What can hang from each mark
Q_115: Q_175 Q_531 Q_583
Q_760: Q_115
Q_378: Q_115 Q_531 Q_583 Q_760
Q_583: Q_175 Q_531 Q_760
Q_175: Q_257 Q_378 Q_760
Q_531: Q_175 Q_760

Every row comes from one small tree of marks. The marks that hang from a mark follow it in brackets, in the order of their numbers. Every link used is in the known rows. Which tree was each row made from?
Known rows
Q_115(Q_175(Q_257 Q_760) Q_531): -1.62 0.95 4.44 3.64 -3.89 3.45 0.45 -2.89 3.88 3.10 -0.72 0.49 0.76 1.40 -3.70 -0.78 -0.62 1.10 4.41 -1.13 -2.14 -0.43 0.30 2.93 2.23 -1.56 0.10 2.43 -0.19 -2.00
Q_583(Q_531(Q_175(Q_257 Q_378)) Q_760(Q_115)): 3.51 -0.41 -3.43 -1.19 -0.52 3.71 0.93 -0.67 -6.34 -2.49 2.66 0.04 1.52 -0.78 3.89 -1.21 -0.48 1.08 0.17 -1.22 4.06 -4.18 -2.35 -2.27 -2.95 -3.68 -3.89 -1.40 -2.10 -1.80
Q_175(Q_257 Q_378(Q_115(Q_531) Q_583 Q_760)): 0.77 -0.71 3.36 -1.20 3.12 -2.45 -0.80 0.94 1.86 -1.04 -3.60 1.75 -0.05 1.36 1.14 -1.86 3.23 3.80 -0.83 2.20 -0.86 4.67 3.45 1.35 1.81 -0.15 4.47 0.97 1.14 2.32
Q_760(Q_115(Q_175(Q_378) Q_531)): 0.47 -1.44 -1.52 1.17 1.48 3.42 -3.53 -1.29 -0.95 5.50 -1.43 2.58 0.18 -0.41 -2.65 -4.19 -1.13 -4.14 2.67 -3.23 1.85 0.72 -1.78 5.20 -0.07 -4.61 -3.96 0.82 1.06 -3.28
Q_175(Q_257 Q_378(Q_531(Q_760(Q_115(Q_583))))): 1.78 -2.03 -1.16 3.96 1.30 1.68 7.72 -1.48 -3.44 -2.75 4.59 -4.41 0.29 -4.53 1.89 -1.17 1.68 -0.10 3.20 -1.65 6.60 4.36 -1.13 1.15 3.47 -1.38 -4.89 0.78 -4.30 5.31
Q_175(Q_378(Q_115(Q_531(Q_760)))): -1.81 -1.07 3.60 0.25 0.09 1.14 -0.60 0.15 0.10 -0.41 -0.93 2.26 -1.95 1.66 -1.25 -2.39 0.35 0.24 2.85 1.21 -0.60 -0.16 -1.58 2.31 -2.95 0.69 -3.36 -2.41 0.61 3.67
Q_531(Q_175(Q_257 Q_378(Q_115 Q_583)) Q_760): 1.05 1.50 -0.73 -1.24 -2.63 -4.12 4.96 3.27 -1.61 -5.35 1.33 2.45 -0.70 0.23 2.98 3.42 1.26 2.53 0.69 0.09 -3.01 0.76 3.52 -0.99 -2.42 -1.52 0.76 3.18 0.09 0.99
Q_115(Q_175): -0.44 -0.14 0.26 -0.48 -3.06 0.35 -0.21 1.35 3.17 4.30 -3.09 0.60 0.65 -1.50 -3.22 -0.04 -0.40 -0.85 1.30 0.95 -2.28 0.12 0.45 0.18 -1.13 1.56 -1.64 0.01 1.72 -4.48
Q_378(Q_115(Q_175(Q_257 Q_760) Q_583)): -0.06 4.19 2.37 2.57 -2.63 -1.42 5.25 -2.09 3.01 -3.22 0.64 -1.11 -3.00 -1.27 -1.30 -1.16 1.87 0.47 2.22 2.53 1.74 -2.06 1.51 0.92 2.95 -2.09 2.81 2.15 -1.37 -0.41
Q_760(Q_115(Q_175 Q_531)): 0.92 -2.66 -1.21 0.41 1.72 4.62 -2.37 -0.36 0.31 7.81 -0.95 0.78 -0.02 -0.55 -3.45 -3.76 -1.78 -3.99 1.43 -1.88 0.41 -2.26 -0.19 4.74 2.21 -4.30 -1.53 0.16 1.10 -4.20
Q_583(Q_175(Q_378)): -2.51 -0.44 -3.53 1.17 -3.78 -3.05 -2.81 1.72 1.33 1.10 -0.84 1.57 1.68 -0.15 0.10 -0.90 -2.17 -2.88 0.89 0.02 -2.47 1.34 -3.17 -0.71 -4.06 3.67 -3.14 0.33 3.75 -1.70
Q_531(Q_175(Q_257 Q_378(Q_115)) Q_760): 2.15 1.24 -0.18 -0.79 -5.06 -1.17 5.47 1.07 -0.91 -4.46 1.97 2.09 -1.35 0.33 2.50 2.16 0.25 1.77 3.08 1.66 -3.26 -1.50 0.53 -0.43 -2.96 -0.68 -3.26 0.48 -0.57 1.23
Q_175(Q_257 Q_760(Q_115(Q_531))): 0.74 -1.81 2.30 2.97 0.68 2.90 1.27 -3.04 3.11 2.45 1.39 -2.35 0.01 -0.18 -2.27 -3.58 1.23 0.40 2.51 0.30 2.15 -1.68 1.64 4.94 0.55 -1.92 -1.23 0.79 1.10 -0.31
Q_175(Q_257 Q_378(Q_115(Q_531 Q_583(Q_760)))): -3.59 0.32 2.44 2.95 0.08 2.73 1.50 1.96 -3.30 -3.79 -0.10 0.25 -1.07 -2.54 3.43 -8.10 -1.05 3.09 1.64 3.07 4.34 -0.35 -3.47 -0.10 3.86 -3.13 0.88 -3.21 -4.45 5.35
Q_760(Q_115(Q_531(Q_175(Q_257 Q_378)) Q_583)): -0.66 0.58 -4.08 5.42 -0.20 5.10 0.55 -1.77 -4.60 1.84 3.29 -0.85 -0.79 -2.27 4.40 -3.71 -1.64 -1.78 5.38 -2.36 1.21 -0.53 -2.81 3.36 2.61 -7.34 -1.05 2.28 -4.42 2.81
Q_583(Q_175): -2.28 -1.34 -1.92 0.73 -2.80 -1.38 -2.86 3.08 1.69 3.09 -0.99 0.55 1.44 -0.80 -1.06 -0.16 -3.48 -2.66 -0.59 0.93 -3.53 -1.96 -1.69 -1.44 -1.45 3.59 0.08 -0.85 4.15 -2.43
Q_115(Q_531 Q_583(Q_175 Q_760)): -6.65 -1.67 -0.34 3.26 -2.48 2.91 -4.77 1.60 -3.03 2.06 0.97 -0.76 0.66 0.56 1.28 -4.72 -8.24 -0.55 -1.48 -2.10 0.86 -4.35 -5.17 -2.79 4.53 -1.65 3.09 -2.94 -1.12 1.60
Q_583(Q_531 Q_760): -1.52 -1.15 2.53 -1.58 0.78 2.82 -1.85 0.67 -1.09 0.04 -1.68 -0.56 2.11 -0.69 -0.50 -1.68 -0.29 2.72 -1.81 1.75 2.74 -3.03 -2.46 -4.51 -3.31 3.05 -1.89 -5.36 0.30 -0.98
Q_115(Q_175(Q_257 Q_378 Q_760) Q_583(Q_531)): -0.64 6.41 0.12 6.75 -3.11 1.76 2.93 -7.85 -1.77 -3.04 0.52 -1.33 0.94 -1.16 -0.22 0.94 2.58 1.84 5.19 -3.23 4.12 1.31 -3.26 -1.47 0.64 -3.34 -1.02 3.46 -3.25 1.41
Q_531(Q_175(Q_760)): -2.49 2.27 0.97 -0.10 -1.98 -0.65 -0.88 -1.60 4.98 -0.67 2.59 0.42 -0.53 3.89 -2.71 4.36 0.17 0.29 1.69 0.23 -4.42 -2.27 1.01 -0.09 -6.38 3.91 -0.93 1.08 1.32 -2.05
Q_378(Q_115 Q_583(Q_531(Q_175 Q_760))): 1.31 2.33 0.49 -3.07 2.22 -0.40 -1.06 0.91 -3.64 -1.73 0.47 1.83 -1.61 1.25 1.78 5.81 1.09 0.73 -3.46 -0.50 -2.25 -5.35 2.62 -3.08 -3.55 -1.13 2.02 -0.51 2.39 0.24
Q_378(Q_115(Q_583) Q_531 Q_760): 0.96 -0.01 2.15 -1.95 7.28 -1.06 -0.45 -0.57 2.04 -1.68 -0.47 -3.37 -2.36 -0.10 -0.13 0.14 2.94 -0.40 -3.72 4.36 2.10 2.74 -0.15 -0.93 3.01 5.42 1.98 -4.41 -1.75 5.00

Write each row's tree
-4.97 -1.01 -1.45 1.68 -3.60 -0.75 -1.89 2.40 -1.52 0.02 1.17 -1.39 1.66 -0.90 0.52 -2.64 -6.27 -0.35 -2.51 -0.25 1.22 -3.51 -4.04 -4.95 2.20 0.86 1.66 -2.37 -1.21 -0.46
Q_115(Q_583(Q_175 Q_760))
-2.62 -1.78 1.29 -0.32 2.70 -2.69 1.57 2.14 -0.08 -1.75 -0.39 -0.94 0.70 -1.61 -1.05 2.78 3.09 0.56 -0.86 -2.30 1.11 7.73 1.25 -0.29 -2.94 5.15 -3.19 0.93 0.70 3.03
Q_175(Q_378(Q_531(Q_760) Q_583))
3.12 0.01 1.97 -5.26 0.58 -2.49 -1.15 0.39 4.67 1.57 -3.28 1.45 -1.57 2.49 -3.48 1.38 1.01 -0.12 -2.81 2.58 -2.30 -0.72 2.49 -0.57 -0.07 2.76 1.47 -1.32 1.31 -4.46
Q_378(Q_115(Q_175) Q_760)
1.39 1.77 0.49 -2.87 6.30 0.20 -1.96 -0.13 0.12 -1.57 1.56 -1.74 -3.29 1.07 2.06 3.89 0.94 -1.34 -3.66 2.69 -0.91 -0.26 0.11 -1.08 1.95 3.45 2.46 -3.22 -2.84 3.91
Q_378(Q_115(Q_583) Q_531(Q_175) Q_760)
1.90 -3.40 0.52 -0.27 3.40 -1.16 -0.22 -0.92 0.53 2.98 -1.45 -0.50 1.88 0.92 0.26 -2.67 1.34 3.09 -0.37 -2.00 1.85 5.01 3.43 3.16 2.12 -2.77 2.27 3.66 -1.06 -0.24
Q_175(Q_257 Q_378(Q_583 Q_760(Q_115(Q_531))))
3.99 1.63 1.81 -2.81 2.78 -3.15 0.76 -1.75 -1.26 -4.08 -3.77 0.29 0.77 0.11 2.46 0.91 5.42 4.41 -2.81 2.29 2.06 2.08 2.61 -2.49 -1.11 1.24 3.07 0.93 1.91 1.32
Q_175(Q_257 Q_378(Q_115 Q_583(Q_531) Q_760))
2.47 3.07 -0.93 -0.01 -1.17 -1.97 2.82 -0.78 -0.35 -4.53 1.29 -0.49 -1.99 1.15 4.38 1.42 0.67 2.95 1.36 2.50 -2.16 0.64 0.22 -1.77 0.97 -1.32 2.57 0.84 -4.52 2.72
Q_531(Q_175(Q_257 Q_378(Q_115(Q_583) Q_760)))
4.36 -1.64 -1.81 0.07 -2.91 1.30 4.40 0.64 0.87 4.30 -0.47 -1.23 0.90 -3.44 -0.96 -2.63 0.16 -1.28 2.07 0.38 1.11 -1.35 2.19 2.34 2.77 -3.39 -1.59 2.12 0.79 -5.98
Q_760(Q_115(Q_175(Q_257)))
-3.26 -0.07 -0.45 -0.41 3.46 -4.13 -3.44 0.54 2.76 -0.81 0.22 -0.95 1.35 1.30 -2.55 4.41 1.31 -2.90 -5.11 -1.86 -0.28 3.24 1.55 -0.26 -1.60 5.80 3.08 1.36 5.67 -0.32
Q_378(Q_531 Q_583(Q_175(Q_760)))
1.43 -0.74 0.11 -4.15 2.75 0.85 -2.28 -0.59 2.57 1.79 0.95 -1.52 0.25 2.82 -0.71 5.71 0.36 -0.24 -2.60 0.51 -4.48 2.08 0.63 -1.17 -1.81 6.32 -0.83 -2.25 -0.55 0.28
Q_378(Q_531(Q_175) Q_760)
-2.16 -0.70 1.78 -4.57 7.83 -3.98 -1.28 6.04 -0.44 -6.35 -2.21 0.65 0.28 -1.62 0.43 -2.02 4.40 -0.34 -6.23 2.86 4.45 4.76 1.12 -0.55 -2.60 4.07 0.18 -4.11 2.38 1.93
Q_175(Q_378(Q_115 Q_531 Q_583(Q_760)))
0.23 -2.30 -2.08 0.22 2.37 4.63 -4.07 0.36 -0.40 6.35 1.59 0.98 -0.86 0.63 0.00 -1.58 -2.27 -3.53 1.04 -0.75 -2.19 -4.29 -1.05 4.14 -0.97 -3.51 -1.02 -0.83 0.38 -1.51
Q_760(Q_115(Q_531(Q_175)))
-1.30 0.83 -0.57 -2.71 5.92 -5.49 -3.60 2.25 2.64 -4.19 0.00 0.53 -0.85 1.28 -1.42 3.15 2.47 -5.03 -7.24 0.79 0.18 0.71 2.15 1.50 -1.54 5.41 3.76 -0.30 7.02 0.61
Q_378(Q_115 Q_531 Q_583(Q_175(Q_760)))
-1.96 -0.72 2.22 0.42 2.87 1.00 -2.68 1.30 1.31 0.52 -3.21 3.03 -1.39 -0.50 -0.11 -4.36 1.95 -1.78 2.19 3.89 -0.24 0.49 -2.40 3.71 -3.03 1.36 -1.94 -3.16 2.79 3.78
Q_175(Q_378(Q_115(Q_531)))
-0.38 0.32 0.55 -3.09 -0.04 -4.77 -1.56 -0.57 3.51 1.57 -4.30 1.53 1.54 2.31 -3.38 2.83 1.38 2.08 -1.78 -2.53 -1.97 7.04 3.63 -1.42 -1.86 2.26 1.72 3.97 0.15 -4.53
Q_115(Q_175(Q_378(Q_583 Q_760)))
-1.53 -0.62 -0.64 -1.08 -1.60 0.96 -4.91 1.08 -3.30 0.33 -0.68 1.03 2.56 0.46 0.65 -0.37 -4.95 -0.59 -3.74 -0.42 1.21 -5.96 -4.47 -5.69 -1.72 2.06 -0.46 -4.83 2.73 -2.45
Q_583(Q_175 Q_531 Q_760)
-0.24 0.57 -0.15 -0.71 -0.14 1.16 -0.70 0.06 -3.59 0.93 0.69 0.76 1.07 1.37 0.32 7.05 -0.77 1.51 -1.03 -3.26 -3.37 -2.77 1.43 -3.95 -3.65 -0.08 1.44 0.80 0.91 -0.41
Q_378(Q_583(Q_531(Q_175 Q_760)))
-1.83 -0.14 0.72 3.32 -6.68 3.62 2.13 -1.26 -2.88 0.84 2.27 1.77 0.78 1.49 1.20 1.96 -3.05 2.22 6.51 -2.82 -4.45 0.45 -1.96 1.11 -0.74 -2.97 -3.06 1.88 -2.53 1.94
Q_115(Q_531(Q_175(Q_257 Q_378) Q_760))
1.86 -0.43 -0.23 -2.91 2.03 -1.07 0.56 2.27 0.79 0.44 -0.31 -2.26 1.65 0.73 1.75 5.97 1.77 3.09 -3.00 -0.53 -3.75 4.90 4.92 -1.71 1.90 3.65 4.08 1.87 -0.86 -0.07
Q_378(Q_531(Q_175(Q_257)) Q_583 Q_760)
3.25 0.34 -2.82 1.24 1.36 -1.76 -0.05 -2.95 -1.62 -0.97 1.44 -1.28 2.42 -0.17 0.45 1.57 0.22 -1.67 -3.53 -3.16 4.04 -4.56 2.15 -0.38 0.15 -2.34 3.28 3.55 5.25 -3.50
Q_378(Q_583(Q_175(Q_257 Q_760(Q_115)) Q_531))
2.59 -0.61 1.68 -2.85 1.76 0.43 1.64 1.16 0.42 -0.62 -0.46 0.83 -2.43 -0.59 -3.01 2.61 1.29 -3.25 -2.29 0.98 0.16 -0.19 0.90 1.06 0.94 2.51 -2.68 -3.08 1.32 -0.15
Q_378(Q_115(Q_175) Q_531(Q_760))
-2.45 -0.01 0.63 -0.44 -4.22 -2.95 2.38 3.60 -0.54 -1.84 -2.41 0.74 3.15 -2.50 -0.72 -1.57 0.02 3.49 -0.11 -1.26 1.51 4.20 1.95 -2.54 0.80 -1.85 0.95 3.25 -1.07 -4.71
Q_115(Q_175(Q_257 Q_378(Q_583(Q_760))))
-0.09 3.18 -3.54 3.63 -1.70 -0.58 4.81 -4.73 0.32 -4.11 5.28 -1.38 -0.28 0.06 1.85 0.23 0.98 0.03 4.18 -2.26 2.54 -0.22 0.30 1.48 -1.47 -3.61 -1.74 4.48 -3.55 0.55
Q_531(Q_175(Q_257 Q_378 Q_760(Q_115(Q_583))))
0.85 -0.16 -2.86 2.62 -1.46 -1.63 0.60 -2.42 -1.43 -1.75 1.33 -3.17 1.58 -1.19 3.13 1.72 -1.23 -0.23 -0.78 -2.11 1.02 5.86 -3.30 -2.48 4.70 2.56 0.49 1.27 -2.71 3.95
Q_115(Q_583(Q_175(Q_257 Q_378(Q_531 Q_760))))
1.39 0.40 -2.64 0.64 -3.72 -3.72 0.99 3.49 0.01 -2.94 -1.06 2.04 -0.09 -2.00 3.05 -2.52 0.74 -1.78 0.49 3.20 -1.68 -0.29 -2.01 -0.14 -1.00 0.79 -0.33 -0.52 4.33 -0.32
Q_583(Q_175(Q_257 Q_378(Q_115)))
6.40 -1.94 -0.47 -2.10 -1.84 -0.27 2.92 -1.42 2.40 4.50 -0.71 -1.53 1.24 -0.05 -2.50 -0.28 0.11 1.17 -0.12 -0.37 0.62 0.17 3.67 0.36 3.90 -1.49 0.18 2.27 -1.36 -6.24
Q_378(Q_760(Q_115(Q_175(Q_257))))
-0.77 0.90 -4.06 1.79 0.69 0.53 0.97 -1.68 -0.88 1.60 -0.46 -0.86 -0.48 -2.68 -0.87 -3.65 0.12 -3.08 2.46 -2.98 4.42 1.64 -1.34 1.84 0.59 -4.11 -2.72 2.59 -2.28 -1.68
Q_760(Q_115(Q_175(Q_378) Q_583))
-2.33 1.06 1.31 1.64 -0.18 3.68 -1.35 0.31 -3.19 0.59 3.21 0.68 -3.97 1.95 1.45 0.39 -4.27 -0.69 1.97 -0.02 -3.01 -6.00 -1.54 0.56 2.06 -3.32 1.69 -2.13 -3.49 5.01
Q_378(Q_115(Q_531(Q_175 Q_760) Q_583))
-0.06 0.30 2.48 -2.01 2.73 -2.39 0.03 -0.55 3.65 -0.82 -1.55 -2.25 -1.88 0.81 -0.36 -1.12 0.87 1.75 -1.84 4.60 0.24 -0.51 1.24 -2.06 1.36 3.09 3.16 -2.72 -2.03 2.47
Q_378(Q_115(Q_583) Q_760)
4.96 -3.03 0.89 -0.29 -0.50 3.21 0.12 -2.81 0.95 6.73 -1.62 -0.65 1.01 0.93 -2.01 -1.71 -2.21 0.26 0.45 -1.97 -0.44 -0.89 1.47 3.04 6.05 -4.25 0.50 1.27 -1.69 -4.27
Q_378(Q_760(Q_115(Q_175(Q_257) Q_531)))
-0.83 -0.56 2.44 -1.04 -1.18 3.14 -1.34 1.07 -0.62 1.63 1.77 2.83 -3.09 3.25 -0.36 1.78 -2.52 -0.95 1.24 0.55 -5.49 -5.69 0.22 1.55 -1.54 -1.08 0.07 -2.82 0.01 1.89
Q_378(Q_115(Q_531(Q_175 Q_760)))
